Each row was made from one walk, in order. Every step used is in the known rows, and no mark comes twice. Write each row's walk.
In the rows, zero is written as 128.
Known rows
W-R-G-F-C: 146 136 123 142 152 144 147 131 145 118 147  97 143 145 129 138 134 118 142 126 127 132 109 134 114 126 121 126 126 113 109 136 124 125 123 135 132 143 118 147 127 138 126 132 101 106 115 140 129 123 135 122 131 113 133 142 116 135
F-G-E-A: 129 126 122 128 142 126 129 134 127 112 126 115 119 105 121 136 115 128 126 129 133 124 116 121 136 110 130 128 120 125 140 161 124 119 126 145 133 130 113 132 123 139 134 135 123 135 136 145 134 124 143 130 118 108 132 141 113 130
F-G-E: 129 121 129 127 134 135 128 133 111 119 129 117 128 102 133 145 124 121 127 130 131 134 121 122 131 122 123 130 121 129 134 153 127 125 131 142 128 112 128 134 124 143 128 122 128 130 143 136 132 141 136 122 120 115 126 139 116 121
Z-N-G-F: 124 144 130 127 135 143 138 105 122 112 152 117 124 133 114 128 133 142 139 126 145 135 121 112 122 112 133 139 137 132 119 135 119 115 111 140 145 141 114 114 121 136 127 124 108 110 151 138 137 158 124 133 134 118 135 125 110 113
W-R-G-F: 149 135 113 146 140 139 139 137 125 110 139 105 131 141 128 149 124 122 139 120 129 136 108 121 117 125 120 119 119 119 112 134 122 118 129 132 135 144 123 140 127 143 122 124  95 114 107 135 141 131 127 129 131 112 126 142 105 133
A-E-G-F-C: 126 112 114 124 157 145 150 116 133 136 146  99 138 120 115 131 143 125 142 124 134 140 108 146 114 124 121 126 120 122 109 136 133 142 131 120 137 145 122 140 121 130 115 140 102 114 139 126 134 136 143 126 140 121 133 130 118 143
R-G-E-A: 136 134 123 142 145 127 139 138 128 105 126 106 123 121 124 134 119 127 117 124 134 108 111 121 130 115 134 127 115 117 136 163 122 120 111 132 132 153 118 131 126 133 126 135 117 116 119 152 129 126 148 132 117 110 126 140 116 131
E-A-W-R-G: 141 134 101 154 145 130 136 128 141 107 117 113 114 150 122 130 109 137 124 121 127 112 114 131 140 131 129 123 122 124 124 133 119 131 121 133 121 155 122 152 130 135 131 144 105 119  99 162 113  87 129 141 129  95 131 138 122 139
J-V-B: 120 123 129 131 132 121 135 129 115 122 130 116 121 124 138 134 134 147 125 141 127 136 116 112 132 112 123 128 112 122 123 118 115 125 134 111 128 122 146 122 153 139 132 123 136 133 117 123 134 130 121 130 124 122 118 126 125 129
R-G: 132 127 120 138 135 136 135 137 128 129 123 113 134 137 143 137 127 127 123 122 125 111 123 126 131 127 125 126 125 124 131 139 125 128 119 122 121 136 137 136 130 132 119 127 119 117 125 142 128 125 137 122 124 122 121 134 130 124
J-V-B-C: 127 123 132 125 144 109 140 128 121 124 139 106 132 129 153 137 133 141 133 142 130 129 123 116 135 110 118 130 122 117 122 120 121 134 143 110 147 128 157 118 156 138 136 126 152 123 125 123 150 128 121 129 128 124 124 123 132 126
R-G-F-H: 144 127 121 139 153 136 147 134 122 116 143 117 129 127 136 153 120 126 134 117 133 135 101 122 120 125 112 127 117 128 127 154 111 107 128 120 120 158 148 136 125 139 118 127  94 114 118 123 143 137 136 117 133 124 129 136 112 131
C-F-G: 132 120 120 126 133 134 126 138 135 135 132 135 138 119 135 147 121 125 127 114 126 112 125 132 133 124 124 125 139 133 126 135 136 125 129 135 138 123 143 136 126 142 125 122 118 131 140 138 150 152 130 116 123 119 119 135 132 136
G-F-C-B-V: 130 137 134 131 153 114 147 121 167 127 133 112 167 130 116 117 151 120 145 123 138 137 129 137 120  99 126 133 132 120 125 144 135 137 131 138 148 166 111 133 125 136 136 134 119 109 139 133 120 133 146 136 132 116 140 131 126 128
N-G-E-A-W-R: 129 143 119 152 148 127 133 115 113  84 130 122 107 124  93 126 118 128 133 131 141 131 111 123 127 123 131 139 121 129 120 136 120 123 124 151 143 156  97 137 112 136 134 139 121 111 114 155 109 118 128 161 128  93 143 135 107 125
N-G-F-H: 130 134 130 138 157 133 144 120 112 107 153 134 123 122 111 143 122 122 149 125 142 146 104 117 113 120 110 139 127 135 126 145 112 102 131 133 137 161 128 124 110 137 123 126 106 111 132 114 142 153 129 136 137 124 142 131 105 118
F-C-B-H: 119 135 132 125 142 124 145 124 166 128 134 125 144 118 132 111 139 119 129 139 139 148 138 137 124 119 127 132 140 122 132 148 130 144 123 147 128 124 106 148 136 129 135 147 151 123 122 139 107 121 147 135 127 127 145 133 138 122
B-H-F: 132 126 132 123 117 127 126 126 150 108 125 137 138 117 117 128 125 132 100 136 135 149 118 108 119 127 114 122 135 118 123 137 134 134 113 144 136 106 112 127 126 136 126 136 136 132 119 122 123 133 125 120 131 134 139 139 129 129
F-C: 125 128 139 126 141 130 135 121 147 135 136 121 141 130 128 117 137 125 133 135 126 126 129 141 124 125 127 133 135 121 124 129 129 134 121 133 122 127 120 135 129 122 130 137 133 122 136 133 119 121 136 120 128 128 134 127 139 131
W-A: 126 142 132 128 132 127 124 121 135 127 126 118 133 132 128 124 121 121 120 144 138 115 119 129 132 130 133 134 109 130 126 123 122 137 132 134 131 122 117 137 133 129 124 125 130 135 117 135 122 126 117 134 125 128 132 127 119 137
R-G-F: 141 133 119 138 136 139 141 134 125 127 132 111 142 134 127 144 131 126 130 112 133 124 112 121 118 123 122 122 120 130 126 146 123 118 123 121 128 147 130 134 126 137 115 128  98 109 131 134 141 142 136 124 128 123 123 136 113 130
R-G-N-Z: 136 125 122 128 146 132 134 145 128 133 126 108 111 128 149 134 113 129 129 133 116 105 129 120 131 114 119 135 135 128 122 129 128 135 131 125 122 143 152 136 136 148 125 126 115 102 119 155 117 139 126 123 110 128 134 117 142  99
E-G: 120 119 112 118 127 130 131 129 122 130 121 110 125 132 129 129 128 133 133 121 123 120 118 132 138 131 127 122 120 123 126 133 133 137 125 128 123 138 130 132 130 132 123 138 124 126 136 139 136 114 131 133 137 123 129 133 128 135
H-F-C: 133 128 145 133 133 132 128 120 165 126 132 125 150 134 124 122 135 129 122 140 127 125 124 131 121 126 120 125 141 117 121 124 132 141 112 145 126 124 115 130 117 132 124 139 133 125 131 121 123 128 133 112 135 133 141 132 141 142
H-F-G-E: 136 121 134 134 127 137 121 132 128 110 125 121 136 104 130 146 123 126 116 136 133 138 116 112 125 120 114 122 129 125 133 149 129 134 121 149 131 110 121 131 113 151 122 123 128 135 138 124 139 148 134 113 127 117 133 142 118 136
Z-N-G-F-H: 129 138 134 129 151 139 143 105 120 100 166 124 111 123 121 138 121 140 142 130 148 149 108 112 121 114 118 141 136 130 120 145 107 104 118 142 136 152 131 116 119 142 131 123 106 116 137 126 137 154 125 126 140 118 142 125 109 116
N-G-F-C-B-H: 116 148 130 133 153 135 157 117 155 119 148 124 152 118 105 119 144 114 148 131 150 156 127 125 112 107 122 139 141 129 130 158 125 129 120 153 143 147  86 141 121 133 126 146 129 102 138 137 117 149 148 149 130 122 151 136 116 110
J-V: 117 120 127 125 132 126 126 125 119 126 145 121 131 130 133 135 132 130 136 134 132 124 121 116 125 125 115 126 122 127 126 121 119 123 127 122 134 127 133 121 143 146 134 124 139 129 120 122 133 136 120 118 128 125 130 126 130 120
B-V: 127 122 129 124 135 115 127 128 137 118 121 123 146 132 122 122 132 128 119 121 125 126 125 123 128 115 124 131 129 116 126 131 139 129 129 127 145 141 130 118 128 129 136 118 126 123 135 134 119 119 126 127 127 119 127 129 132 115
Z-N-G-E: 121 142 140 129 133 140 131 108 108  97 149 114 115 114 121 127 133 135 126 137 146 132 123 112 127 114 134 145 134 126 124 143 120 121 107 149 143 128 117 113 121 137 131 117 131 114 144 148 122 156 130 132 125 114 134 128 116 109
H-F-G-E-A: 137 124 129 136 134 127 124 132 150 102 126 119 127 108 118 139 113 133 115 136 136 126 112 108 133 108 122 120 126 121 138 157 125 127 115 154 136 127 106 127 112 148 128 138 123 138 131 133 137 132 140 120 124 111 138 146 117 142
F-G-E-A-W: 126 125 116 135 140 128 131 123 123 114 117 122 120 105 112 133 115 136 121 125 139 122 116 126 139 122 129 130 117 139 140 158 122 127 129 136 122 135 116 143 124 137 133 143 114 128 143 153 118 113 140 137 122  96 130 136 117 134
F-C-B-V-J: 124 125 122 133 158 115 148 136 191 129 125 119 152 137 134 101 135 125 139 123 127 131 130 139 137  99 117 136 132 112 125 134 131 139 131 146 139 159 123 138 128 132 137 132 138 123 124 146 120 120 142 140 138 121 132 135 148 114
W-A-E-G-N: 122 122 112 121 147 133 131 121 124 130 132  91 110 121 133 117 110 126 126 145 126 118 111 136 135 125 130 126 108 129 110 118 132 154 136 125 131 147 144 144 142 141 118 128 119 129 103 140 129 129 124 138 128 118 140 118 118 138
Z-N: 127 133 132 120 124 133 127 113 136 121 141 117 117 132 138 123 125 147 122 134 134 131 130 122 137 125 137 134 137 124 124 125 123 130 114 137 128 118 132 121 136 132 136 124 127 132 133 141 126 131 125 118 131 123 129 123 131 127
F-G-E-A-W-R: 137 127 111 142 142 127 128 127 124  98 124 117 109 114 114 136 110 132 128 129 134 133 112 127 139 125 127 128 117 128 126 145 121 127 134 150 130 132 109 149 125 143 139 138 114 130 119 155 117 103 130 142 124  87 137 142 108 136
Z-N-G: 117 139 131 129 132 140 130 108 128 113 146 120 115 134 129 120 128 143 131 134 139 127 131 117 133 116 134 143 143 126 125 128 120 123 107 145 137 131 121 117 123 133 132 123 129 119 144 148 121 140 125 131 130 118 134 123 127 108

Which walk is each row?
139 128 131 128 147 128 139 125 121 116 148 131 124 118 123 145 122 126 139 123 138 151 105 123 115 126 112 129 119 132 123 144 115 108 138 125 128 152 139 127 123 136 127 128 103 124 121 108 144 142 129 124 137 129 136 131 112 135 -> G-F-H
121 122 110 126 145 138 132 116 124 129 128 100 121 126 129 130 124 122 124 142 135 122 108 139 135 128 128 127 101 125 116 124 127 155 136 126 136 128 126 145 129 134 113 128 122 135 111 136 123 124 125 138 134 119 129 128 115 146 -> W-A-E-G
132 122 127 121 127 124 135 140 151 111 113 122 122  98 140 126 105 152  99 147 118 161 117  97 139 104 124 118 138 117 123 139 133 136 122 142 122 105 147 134 148 148 129 135 128 142 125 133 136 123 129 126 118 119 137 136 126 122 -> V-B-H-F-G-N
137 122 135 128 157 102 144 133 124 112 154 124 128 121 157 154 123 135 128 135 135 128 108 122 129 114 105 131 127 118 112 125 117 118 145 109 154 144 189 117 154 145 137 119 141 124 105 113 168 154 119 120 134 124 124 123 137 141 -> J-V-B-C-F-H
136 124 134 127 125 129 135 136 127  97 110 123 131  83 129 144 122 141  89 144 134 170 107  96 129 107 118 124 119 113 129 161 130 135 122 147 131  86 122 133 132 143 123 128 134 141 133 129 128 138 134 127 119 116 127 149 111 131 -> V-B-H-F-G-E
129 127 141 122 130 130 134 120 170 117 133 130 152 118 118 117 132 128 106 142 133 146 119 119 115 127 116 125 141 110 119 138 136 141 107 148 131 104 106 133 126 131 127 144 141 127 126 126 112 126 133 113 131 135 143 137 139 130 -> B-H-F-C
131 130 128 133 126 128 131 134 149 101 123 127 138  91 132 141 126 123 112 143 147 161 127 106 129 111 112 121 131 124 141 168 130 142 121 166 135 108 105 145 121 155 128 134 145 135 124 130 127 148 147 127 126 116 142 149 119 128 -> C-B-H-F-G-E
140 125 124 125 143 117 140 142 137 132 124 119 139 119 155 147 120 135 122 123 126 121 128 132 141 109 128 127 141 122 122 136 138 133 146 123 151 122 169 131 140 135 127 124 131 129 143 138 166 144 131 130 123 120 114 132 133 142 -> V-B-C-F-G
129 124 128 140 149 116 142 132 207 120 121 124 161 140 130 106 135 131 128 130 127 134 126 129 133  99 109 129 138 108 122 128 133 146 121 157 140 156 118 136 118 142 133 133 136 126 119 133 124 126 139 131 145 125 141 137 152 126 -> H-F-C-B-V-J
137 133 132 128 140 111 142 130 128 124 121 112 130 127 148 130 129 139 125 136 127 135 132 129 138 114 132 131 129 117 124 128 129 138 144 116 140 126 154 123 142 120 131 130 140 123 134 127 146 120 127 140 129 128 124 125 130 133 -> V-B-C
136 132 128 134 150 145 150 128 143 135 140 103 154 135 127 133 139 123 137 120 130 120 112 135 115 123 125 127 128 122 123 148 126 124 116 123 124 145 121 141 126 130 118 135 102 103 140 138 131 136 145 116 127 123 129 135 123 133 -> R-G-F-C
147 130 137 130 153 105 147 135 133 114 136 129 127 118 152 147 118 134 120 128 133 130 116 134 132 117 120 132 133 119 114 135 128 125 147 116 150 146 185 123 139 130 131 124 131 124 112 119 163 146 127 131 134 129 121 125 135 149 -> V-B-C-F-H
140 132 129 122 138 114 131 131 139 129 142 125 146 133 137 140 128 117 129 116 135 108 132 140 124 130 125 127 146 125 116 127 143 132 134 122 164 140 154 122 131 128 130 124 135 115 128 132 160 156 125 124 132 130 126 125 140 140 -> B-C-F
134 131 116 142 128 129 126 121 121 115 123 129 116 137 120 128 124 132 129 128 129 137 124 135 128 143 124 128 125 132 114 112 125 136 138 134 123 130 126 147 129 133 133 130 121 126 108 138 112 108 115 139 136 107 132 128 123 135 -> A-W-R
129 132 121 131 158 118 156 134 185 129 134 118 159 133 118 111 141 125 149 115 135 142 121 135 125  94 117 133 125 118 119 142 131 130 134 142 146 171 115 133 125 132 133 132 114 114 133 136 132 136 142 143 141 119 134 135 132 119 -> G-F-C-B-V-J
132 128 117 136 139 126 132 127 129 112 120 134 128 104 107 141 115 133 114 108 142 106 112 135 132 121 131 127 124 142 130 156 131 125 126 135 140 143 128 143 123 138 129 138 107 124 135 157 134 145 138 134 120  95 123 135 122 149 -> C-F-G-E-A-W
142 134 101 148 148 123 136 133 140 108 122 104 104 144 128 117  98 140 129 124 116 108 116 128 140 126 133 120 129 126 116 125 123 130 121 132 117 171 140 151 145 142 137 145 101 113  92 167 118  91 129 142 124  92 140 127 127 131 -> E-A-W-R-G-N
122 132 137 134 150 111 139 125 172 129 125 114 160 134 132 108 146 122 138 130 130 128 139 140 134 104 129 135 138 116 133 136 138 146 127 142 141 153 117 137 129 133 139 132 141 117 132 141 107 118 146 133 129 118 139 130 145 122 -> F-C-B-V
121 123 143 125 134 123 141 121 158 111 136 118 146 115 128 124 138 149 103 156 132 154 107 104 120 111 110 125 125 104 115 126 123 136 113 133 132  99 124 126 152 142 131 139 150 133 116 121 118 127 126 114 127 127 136 134 138 131 -> J-V-B-H-F-C
129 132 127 137 147 137 128 116 133 126 133 119 125 121 128 128 121 119 118 149 141 127 116 136 125 128 128 134 108 130 117 118 122 147 140 123 141 120 122 143 126 130 118 118 127 137 103 126 117 137 123 133 126 126 127 123 115 137 -> W-A-E
141 128 124 124 152 113 134 138 143 113 142 117 138 109 132 147 113 116 127 118 141 105 120 131 132 109 129 127 137 122 130 162 138 124 131 141 170 144 139 125 126 141 136 134 130 121 139 148 165 154 141 128 122 109 129 138 126 141 -> B-C-F-G-E-A
131 126 131 118 141 122 127 134 129 133 130 122 107 119 137 125 116 129 135 140 117 119 134 122 127 116 120 138 137 132 116 116 131 136 140 131 127 136 143 127 134 144 133 128 124 114 120 141 116 143 118 128 113 132 141 112 140 102 -> G-N-Z
122 141 132 140 148 126 135 123 118  97 136 122 119 117 100 124 124 125 132 131 141 122 116 116 125 106 134 140 126 124 135 155 124 113 115 145 147 155  99 118 110 131 128 134 129 112 132 145 126 139 141 149 120 113 137 137 111 116 -> N-G-E-A
145 138 118 149 146 127 136 140 130  88 132  99 113 129 125 139 113 121 124 131 131 122 107 119 129 115 129 125 114 109 122 152 121 120 118 146 140 147 113 136 128 141 132 131 117 121  92 153 127 115 137 137 121 102 130 147 110 135 -> W-R-G-E-A
134 125 122 142 132 129 125 119 141 105 112 128 127 108 108 135 114 143 110 130 140 121 111 117 136 122 120 123 123 135 136 153 124 135 119 146 125 132 112 140 112 146 126 145 114 130 138 142 122 124 137 128 128 100 138 139 120 146 -> H-F-G-E-A-W
134 107 108 128 162 138 148 120 113 117 149 115 113 110 123 151 123 129 141 123 137 156  95 134 117 126 106 124 112 128 113 143 120 125 143 116 133 156 148 136 118 139 117 132  96 125 115 109 147 138 135 128 148 121 136 130 106 145 -> A-E-G-F-H
130 143 135 136 145 129 148 122 159 137 138 116 150 127 123 123 147 119 153 131 140 141 131 144 120 114 128 130 132 134 129 143 125 136 131 140 130 156 109 143 125 133 127 142 118 114 132 124 128 143 148 137 134 125 142 130 123 140 -> G-F-C-B
126 105 109 118 156 132 134 131 120 134 132 104  95 114 138 131 117 133 138 139 118 125 123 134 128 115 113 133 130 129 108 116 136 154 144 121 134 143 152 136 130 150 124 131 115 113 117 143 119 142 125 131 123 127 141 112 135 111 -> A-E-G-N-Z
143 135 132 130 139 110 142 136 135 124 124 121 139 124 143 139 129 135 118 123 129 119 128 133 132 114 133 130 137 120 112 127 140 135 140 114 157 137 166 122 142 124 127 125 132 118 127 130 161 152 128 136 127 128 114 125 134 147 -> V-B-C-F
131 118 114 119 144 130 143 126 116 117 141 114 119 123 122 144 123 131 145 117 134 143  97 128 125 129 111 123 111 127 120 150 119 116 135 126 123 158 143 131 125 139 122 136  98 123 129 116 151 128 131 128 145 124 138 135 111 143 -> E-G-F-H
121 144 141 125 147 145 146  99 141 119 162 108 137 134 113 117 142 137 144 133 145 132 118 125 117 111 134 145 144 125 116 136 120 120 105 146 140 141 107 121 120 132 128 131 110 105 160 143 126 151 134 125 134 117 142 125 120 115 -> Z-N-G-F-C
